Each row was made from one walk, in order. Every step used is in the known rows, and no mark comes twice. Write each row's walk.
(in the rows, 128 means zero)
Known rows
zofusa > sofov > rogup > pomizag: [181 103 111 114 193  84 157 133 145 108 132 151 146 130 107 132 138 117
 118 150 195 188 123 110  97 133 112 115 145 118 141 130 172 131 153 116
 150 111 113 148  98 111  86 136  19 171 157 138 131 107  64 120 120 110
  81 165 133 162 131 102 111 140  88 143 128  89 122  61 159 132 107 135
 170 141 103 137 111  80]
rogup > pomizag > teke > sofov > zunul: [188  58 133 127  99  91 149 133 153 137 128 112  87  86 124 100 143 148
 112 131 103 170 133  83 117 128  92 103 144 118 183 148 144  90 132 136
 127 116  97 181 123  94 122 144  99 102 180  93 128 101  59 154  79 110
  85 169 112 163 120  81 167 143 134  93 110 132 116 142 188 195 160 156
 200 114 118 149 154  35]
teke > sofov > rogup: [114 106 114 162 155 152 146 153 125 119 108 150 135  87 121 170 170 125
 121 111 181 158 125 104 112 147  88 118 150 153 135 116 168 131 141 112
 134 140 134 153  99 134 125 128 108 167 174  80 158 138  65 132  92 105
  94 155 144 203 112 103 184 152  91 155  95  99 112 118 100 179 123 157
 147 161  90 129 136  75]
zatosu > pomizag > teke > sofov > rogup: [103 115 130 129 124 181 111 163 188  86  81 127 159  66 111 161 167 135
 128  90 215 181 114 145 127 122  79 137 193 112 162 130 157  81 142 118
 121 170 142 169 129 113  84 114 127 131 156  83 151 115  75 112 101 114
  99 134 120 188 140  41 172 134 130 134 100  76  96 113  48 172 149 160
 167 194 112 127 134  38]
kefu > sofov > rogup > pomizag > zofusa: [156  88 162 125 161 107 172 131 151  92 195 148 160  73 107 122 133 154
  96 158 169 179 144 148  84 109  73  98 140 106 155 153 154 142 189 104
 118 120 140 152  83 110  93 186  50 182 155  72 166 127  84 122 160  88
  42 174 166 206 137  62  97 164  85 138 116 105 123  72 189 121  71 163
 158 147 134 135 183 131]
pomizag > zofusa > sofov: [171 150 135 100 153  62 112 117 146 117 119 147 124 134 137 138 107 164
 162 152 135 148 160  92 120 123  64 139 148  76 137 104 131 124 155 127
 108 126 144 171 146 118  85 137  45 172 130 112 140 126  90 128 127 121
  81  88 140 111 182 148 151 128 103 133 126  89 143 142 176 107  88 173
 122 132  95 136 127 150]
zatosu > pomizag > kefu > sofov > zunul: [132  66 148 102 143 145 145 102 165 117 171 103 144 105 160 105  86 173
 133 170 152 163  88 131 141 121 100 122 145 132 200 113 129  66 154 132
  77 121 168 130 128 157 107 146 147 104 174  55 160 148 132 130  87  93
 157 161 130 183 128  83 200 105 135 155 132 122 100  74 130 160 124 104
 133 166 179 138 107 140]
zatosu > pomizag > zunul: [149  97 118 132 138 150  79 123 200 124  90 136 192  92 135 128 107 160
 119 136 157 148  84 140 155 191 126 149 159 156 169 130 114  82 127 149
  98 118 137 155 161 122  87 126 127  56 130 163 110 124 114 131  86 138
 161 116 110 154 161  83 167 140 135 118 101  98  96 138 125 102 149 142
 142 153 158 163 108 135]
sofov > zunul: [133 114 124 142 121 129 147 125 123 133 124 128  83 122 141  96 117 152
 122 159 124 138 140  84 130 130 126 113 136 141 143 131 141 118 128 133
 119 112  97 113 132 151 135 156 132 111 172 131 129 116 113 137  68 108
 129 136 140 137 114 131 151 136 115 121 133 130 107 123 147 162 140 127
 135 122 117 156 124 133]
zatosu > pomizag > zofusa > sofov: [186 149 138 103 137  84  93 103 168 130 107 145 192 131 137 132 101 131
 158 141 153 159 131 123 118 106  74 162 161  83 129 130 126 106 164 135
  77 127 170 175 153  87  40 111  52 131 139 119 137 127  90 124 115 124
 125  63 111 118 185 126 138 118 111 133 137  50 127 136 136  91 105 162
 129 178 104 120 106 170]
zatosu > pomizag > zofusa > sofov > rogup: [155 134 135 117 170 120 116 130 193  86  95 159 201 116 114 142 116 142
 155 143 236 183 113 140 117 115  56 155 189 101 154 118 157 106 184 128
 105 129 144 189 128 107  18 119  27 152 174 137 150 125  66 112 100 108
  99  91 141 156 178  95 143 124  96 150 120  44 119 104 114 110  92 166
 131 187  89 119 124 152]
kefu > sofov: [103 115 112 118 145 138 138 114 124 129 165 143 144 101 132 132 107 162
 134 144 150 125 168 160 114 120 109  93 137 123 143 140 158 119 146  96
 120 137 153 129 129 144 123 173 154 162 127  73 135 122 152 137 147 107
 112 139 153 159 114 123 126 132 119 140 136 151 118  93 147 152 102 132
 127 143 141 138 150 114]
sofov > rogup: [ 98 127 119 150 156 159 152 149 132 102 114 144 121 113 113 142 147 117
 125 131 201 155 129 123 126 125 104 123 138 152 132 129 155 133 148 122
 138 139 121 114 106 143 127 143 102 155 166 123 138 126 118 116 120 108
 106 157 148 165 128  99 126 124  98 139 119 115 117 105 102 137 123 129
 131 162 107 142 123 114]
rogup > pomizag: [180  92 145 122 101  81 136 121 152 131 172 121 136 104 108  89 130 113
 100 132 134 149 101 150  98 138 141 127 109 131 130 150 129 121 136 140
 134 108 123 133 101 114 107 117  95 104 126 132 120 114  96 130 152 132
 128 145 102 141 121  98  96 138 133 127 121 113 146  92 173 103 123 119
 156 115 149 114 130 109]
pomizag > zunul: [149 118 121 139 140 150 101 120 149 136 103 143 123 105 148 132 129 142
 122 142 143 126 128 107 149 181 118 124 145 137 156 104 125 109 124 137
 123 110 119 135 142 153 124 161 134 100 133 159 116 116 102 132  95 133
 120 156 121 144 158 110 159 140 126 111 109 139 116 158 164 131 153 147
 139 136 140 180 114 130]
rogup > pomizag > teke > sofov: [196  83 149 123  93  77 128 129 153 134 131 106 122  79 131 127 151 125
 115 106 111 153 132 128 117 111 108 128 148  94 150 154 127 114 122 132
 130 130 131 192 117  78 114 118 110 132 126  87 132 110  69 143 144 135
  72 149 104 167 132  67 149 137 146  93 103 139 131 132 161 156 146 155
 185 116 131 121 151  43]
zofusa > sofov > pomizag: [144 120 103 102 190  69 145 128 137 127  90 145  84 149 120 127 102 128
 148 115 143 122 167  80 105 104  90 139 124  82 164 132 164 127 135 121
 106 110 128 156 136 121 108 134  53 154 143 119 130 123  73 147 119 129
  86 160 116 125 135 154 131 120 119 166 148 134 131 101 179 135  94 176
 173 124 119 150 102 110]
rogup > sofov > pomizag: [145  98  98 139 130  59 139  97 130 129  97 139 123 134  93  92 203  77
 125 112 118 120 188 119  97 146 107 128  88 108 166 139 168 132 171 138
 116 119  98 145  87 115 133 151  86 155 136 135 126 133  72 148 117 113
 111 178 123 168 137  71 146 133 121 153 117 155 137  86 205 110 102 170
 169 112 144 141 151 115]
rogup > pomizag > zofusa > sofov > zunul: [234 105 143 111 143  15 141 103 149 135 157 148 114 132 130  91  95 159
 124 182 117 170 146  73 101 127  81 116 139  99 168 146 134 132 171 136
  99  85  91 153 123 114  73 157  24 121 177 130 120 109  46 153  99  92
  82 123 135 137 162 126 155 142  82 113 136  98 149 116 240 122  82 166
 160 107 118 150 121 143]
teke > sofov: [132 126 136 142 131 116 126 140 115 131 116 146 134 112 133 156 129 128
 118 111 119 136 113 104 132 128 103 119 133 124 129 127 139 112 130 125
 118 123 147 158 118 120 122 122 117 139 143  83 133 139  81 139 112 116
 135 122 125 169 119 128 193 142 119 129 102 118 117 146 127 155 133 145
 142 135 109 110 129  93]
zatosu > pomizag: [127 119 129 114 109 143 102 119 164 126 124 125 176 123 137 124 113 117
 123 121 140 144  85 161 134 140 129 152 133 132 134 151 119  88 132 141
 103 131 149 127 140 104  83 103 143  85 137 137 112 131 136 126 126 133
 159 101 107 136 136 115 132 133 135 143 113  94 121 112  97 113 151 109
 122 170 135 116 119 147]
sofov > rogup > pomizag: [157 100 127 147 142 104 156 143 161 115 162 135 157 105  94 115 133 104
  87 124 190 174 101 139  98 144 130 123 122 149 147 148 147 137 143 132
 140 112 111 135  84 111 112 137  66 139 161 127 139 115  92 119 132 109
  94 178 140 169 114  72  89 137  97 131 120 115 137  79 137 119 116 121
 171 123 106 126 141 100]

Which walk is each row?
[ 97 120 109 144 127 153 141 157 129 108  91 131 112  81 108 164 180 141
 125 100 191 164 156 105 125  93  74 112 180 106 161  94 166 106 143 110
 141 162 125 177 110 123 122 144 115 179 150  78 152 118  76 118 105 123
  64 162 148 184 119  74 164 136 118 119 103 111  98 138  92 192 135 175
 161 158  94 138 141  27] : pomizag > teke > sofov > rogup
[195 105 166 158 129  67 155 130 145 109 154 146 169  86 110 157 165  98
 105 119 156 185 100 106  89 125  67 115 133 110 155 150 144 133 174 132
 107 109 137 185  75 106  85 130  31 157 182  80 166 142  13 117 129 100
  63 134 133 203 147  78 160 173  88 138  86  76 144 121 182 138  82 188
 173 131  92 124 174 109] : teke > sofov > rogup > pomizag > zofusa
[184  71 159 151 143  98 169 143 142  84 180 115 150  89 130 152 146 105
  96 104 190 176  64 119 126 141  88 133 134 136 168 101 148 108 155 158
 127  99 152 177  66 127 145 102  64 165 174  74 170 152  26 116 133 106
  67 196 122 219 136  77 184 125 110 166  89 116 130  95 156 155 127 153
 181 134 123 104 129  87] : teke > sofov > rogup > pomizag > kefu
[191  45 160 119 159  89 169  99 140 122 207 108 104  94 141  82  97 166
 112 190 126 167 112 117 111 125 110 107 120 135 190 126 124 107 154 130
 101  99 142 146 101 150 154 157 114 130 173  54 167 118  89 138 109  90
 116 211 133 192 113  79 169 112 121 148 139 158 120  64 224 159 109 122
 161 123 162 142 132 117] : rogup > pomizag > kefu > sofov > zunul
[160  99 145 128 116 142 153 140 170 103 131 109 122  96  95 119 156 134
 117 127 203 193 122 141 110 115 103 115 162 114 162 138 154 113 140 128
 159 138 107 144 100  99 119 148  85 141 141 145 134  94 100 105 148 132
  43 187 127 160 131  30  78 126 124 115 138 142 126 103 134 137 119 155
 197 125 119 137 147  44] : sofov > rogup > pomizag > teke
[133 135 164 109 115  53 149 128 134 100 144 123  89 116 127 127 131 113
 127 124  99 117 154  88 102  89  74 145 110  83 166 156 128 142 170 138
  75 101 119 154 127 122 127 134  65 127 136 132 152 155  72 140 150 124
  59 146 118 155 146 113 116 151 119 148 142 122 154 145 209  80  77 211
 155 115 161 153 154 165] : sofov > pomizag > zofusa
[212  82 137 121 187  87 157 113 155 104 153 114 150 129 130 143 122 126
 133 149 237 192  95 123 108 133  97 154 157 118 167  74 158 120 167 144
 136 108 138 160  86 139 105 110  37 174 161 113 163 126  59  93 138 116
  83 201 125 165 138  69 162 101  96 158 113 119 143  69 171 136 114 152
 180 139 104 123 105 101] : zofusa > sofov > rogup > pomizag > kefu
[178 122 118 115 154  67 128 119 137 136 119 148  92 139 144  98 103 167
 168 164 118 149 171  55 118 115  69 124 152  97 165 126 159 126 163 123
  96 115 107 152 148 146  92 164  36 134 195 116 129 109  73 151  73 104
  96 105 151 128 153 146 185 138  76 116 145  92 121 139 195 156  88 160
 140 125  98 156 137 141] : pomizag > zofusa > sofov > zunul
[133  87 146 102 147 154 131 106 164  96 181  97 194  95 138 133 102 158
 145 142 166 147  83 172 122 105 111 142 149 127 182 109 119  89 159 131
  91 133 209 152 119 143 103 123 166 131 125  60 159 151 137 120 131 114
 152 148 126 175 144  82 175  95 150 170 128 124 120  79 123 136 125 102
 121 182 166 104 118 150] : zatosu > pomizag > kefu > sofov
[146 115  99 122  98  56 149 101 150 124  86 132 100 120 110  81 199 104
 141 101 142 127 214 136 115 106  79 121 113  69 189 143 164 121 160 140
 131 148  96 164 108  94 133 157 107 160 125 152 127  98  70 131 152 121
  74 178 129 142 127  42 125 138 137 119 144 173 139 113 197 113 129 174
 202 117 135 152 182  60] : rogup > sofov > pomizag > teke
[130 119 129 122 103 131 113 129 143 124  94 110 103  92 146 162 163 142
 146  87 127 139 152 116 138 103  82 126 161  89 155 120 148  99 132 115
 132 150 125 174 136 114 121 134 146 149 129  87 141 126  72 133 111 139
  71 137 116 156 135  96 163 138 154 108 110 136 108 158 112 168 150 160
 165 141 110 123 145  49] : pomizag > teke > sofov
[188  75 163 136 153 112 172 131 146  78 179 104 152 108 134 129 136 121
 109 130 201 183  62 131 107 138 111 149 132 135 171  99 138 125 170 161
 138 107 121 142  73 143 147 109  83 152 150 118 171 137  90 100 143 114
  89 221 120 192 132  43 124 124 124 163 106 134 150  82 164 129 122 119
 162 130 129 116 115 112] : sofov > rogup > pomizag > kefu
[179  65 178 101 162  90 166 110 139 119 223 102 156  97 132 121 102 152
 105 155 133 159  97 159 113 118 114 112 120 105 184 118 112 108 160 133
 103 110 167 152  89 136 133 147 122 146 119  58 155 131  98 117 163 114
 118 194 124 183 126  80 137 120 141 155 120 163 143  66 193 135  94 122
 154 124 175 123 152 127] : rogup > pomizag > kefu > sofov
[156 107 154 119 121 138 102 119 170  95 153  92 183 118 147 141 105 111
 136 122 157 148  77 158 146 136 129 168 142 121 160 100 105  78 155 161
  97 124 184 153 133 123 107  83 154  97 129 112 157 148 129 111 119 130
 156 140 101 151 153  73 158 109 157 158 112 109 131 104 110 109 142 121
 121 172 159 107  95 156] : zatosu > pomizag > kefu
[177 105 107 140 129  42 158  98 139 104 128 104 117 126 139 110 185  88
 142 113 136 114 148 117 114 144  93 148  90  87 194 103 159 125 174 166
  94 111 130 157  79 133 170 146  91 162 126 122 169 140  53 124 149 113
  97 201 126 178 150  65 172 117 139 180 120 186 151  82 231 105 126 169
 163 119 142 135 125 127] : rogup > sofov > pomizag > kefu
[153 149 118 136 168  88 134 140 144  93 104 160 139 125 115 156 121 139
 155 151 215 170 164  96 114 118  62 133 172  97 143 116 166 143 166 103
 124 135 123 157 125 133  69 144  30 194 161 110 147 125  65 119 109 104
  71 125 170 146 166 115 142 131  82 143 119  75 127 114 147 117  84 178
 142 158  81 147 140 144] : pomizag > zofusa > sofov > rogup
[178  63 124 176 164 108 132 153 167 113 116 151 132  75 123 152 146 134
  91 126 173 176 109 102 118 189  93 116 141 153 176 112 156  95 141 133
 124 102 119 178 106 128 108 149  65 140 171 114 141 118  16 140  88 106
  81 176 131 230 134  61 179 176  92 140  82 114  99 127 159 171 139 166
 207 134 121 173 146  74] : teke > sofov > rogup > pomizag > zunul
[167 106 123  97 201  51 146 114 128 114 116 111  96 150 151 135 110 133
 160 122 167 136 141  79 131 107  82 157 121  75 186  72 148 120 148 137
  83  97 145 165 134 139 127 118  71 163 131 114 164 130  61 129 129 134
  82 193 122 138 146 130 176 109 138 188 151 151 146  98 198 117  98 172
 167 123 152 153  98 126] : zofusa > sofov > pomizag > kefu
[121 104 137 125 140  75 140 132 117 127  86 132  98  96 129 145 135 101
 125  87  84 122 140  84 114 101  84 128 109 113 158 143 147 123 146 120
  71 118 146 167 116 118 137 133  96 143 146  88 142 141  49 156 128 115
  97 156 110 170 103 137 177 152 119 168 127 121 127 110 166 157 116 169
 177 129 142 139 140 106] : teke > sofov > pomizag
[ 95  95 125 124 190 174 175 127 132  80 174 113 135  94 134 155 121 157
 131 152 208 162 127 140 124 122  80 111 150 120 191  86 162 119 168 112
 132 132 171 126  90 175 150 161 137 200 154  74 180 150 112 105 126  90
  84 209 169 205 117  77 162  91 118 179 123 144 115  86 131 156  93 122
 124 156 140 145 138 113] : pomizag > kefu > sofov > rogup
[ 88 106 106 133 173 184 170 142 128 103 148 144 130  91 115 144 138 160
 137 152 203 146 154 139 108 118 117 100 153 131 154 123 177 131 149  85
 143 139 143 123 103 146 127 186 117 189 149  74 148 126 122 119 103  88
  90 165 171 191 109  94 132 129 103 156 127 134  95  78 108 155 103 143
 138 150 127 147 158  84] : kefu > sofov > rogup
[189 106 145 102 105 102 131 115 162 118 139  96 119 107 108 110 164 137
 126 129 137 166 121 159 116 116 141 125 142 106 158 138 123 107 138 138
 147 126 110 164 126  82 111 123 117 113 111 139 117  94 107 125 149 146
  87 154 112 114 147  56  87 127 144  87 138 144 137 123 161 125 139 132
 178 109 142 133 141  60] : rogup > pomizag > teke
[ 86 108 120 105 164 103 161 126 127 132 129 136  97 110 114 128 131 141
 120 123 121 124 165 125 106 108  87  98 105  96 193 163 163 124 145  88
  84 121 152 135 127 126 133 183 102 166 130  80 144 129 112 153 131 113
  86 179 144 162  84 121 128 137 127 175 155 169 118  84 187 136  84 155
 163 123 176 169 151 115] : kefu > sofov > pomizag
[169 102 105 104 165 117 144 137 181 117 105 129 120 118 107 122 146 151
 140 139 236 198 141 137 106 114  86 136 184  79 173 127 170 121 155 118
 158 140  91 166 110  94  77 143  31 173 143 132 116  85  77 115 129 129
  34 170 135 142 143  61 108 118 109 113 134 124 122  93 155 136 115 156
 183 126  97 147 124  31] : zofusa > sofov > rogup > pomizag > teke
[148 104 145 116 159  94 161 123 128  92 137  96  95 126 139 134 120 108
 135 108 134 125 124 115 131 101  99 155 107 102 185  87 126 123 149 147
  83 109 147 147 119 144 164 123 116 131 132 114 163 151  77 117 153 126
  91 207 108 153 133 103 153 119 148 191 148 151 158 118 198  98 112 177
 157 108 179 136 119 140] : sofov > pomizag > kefu
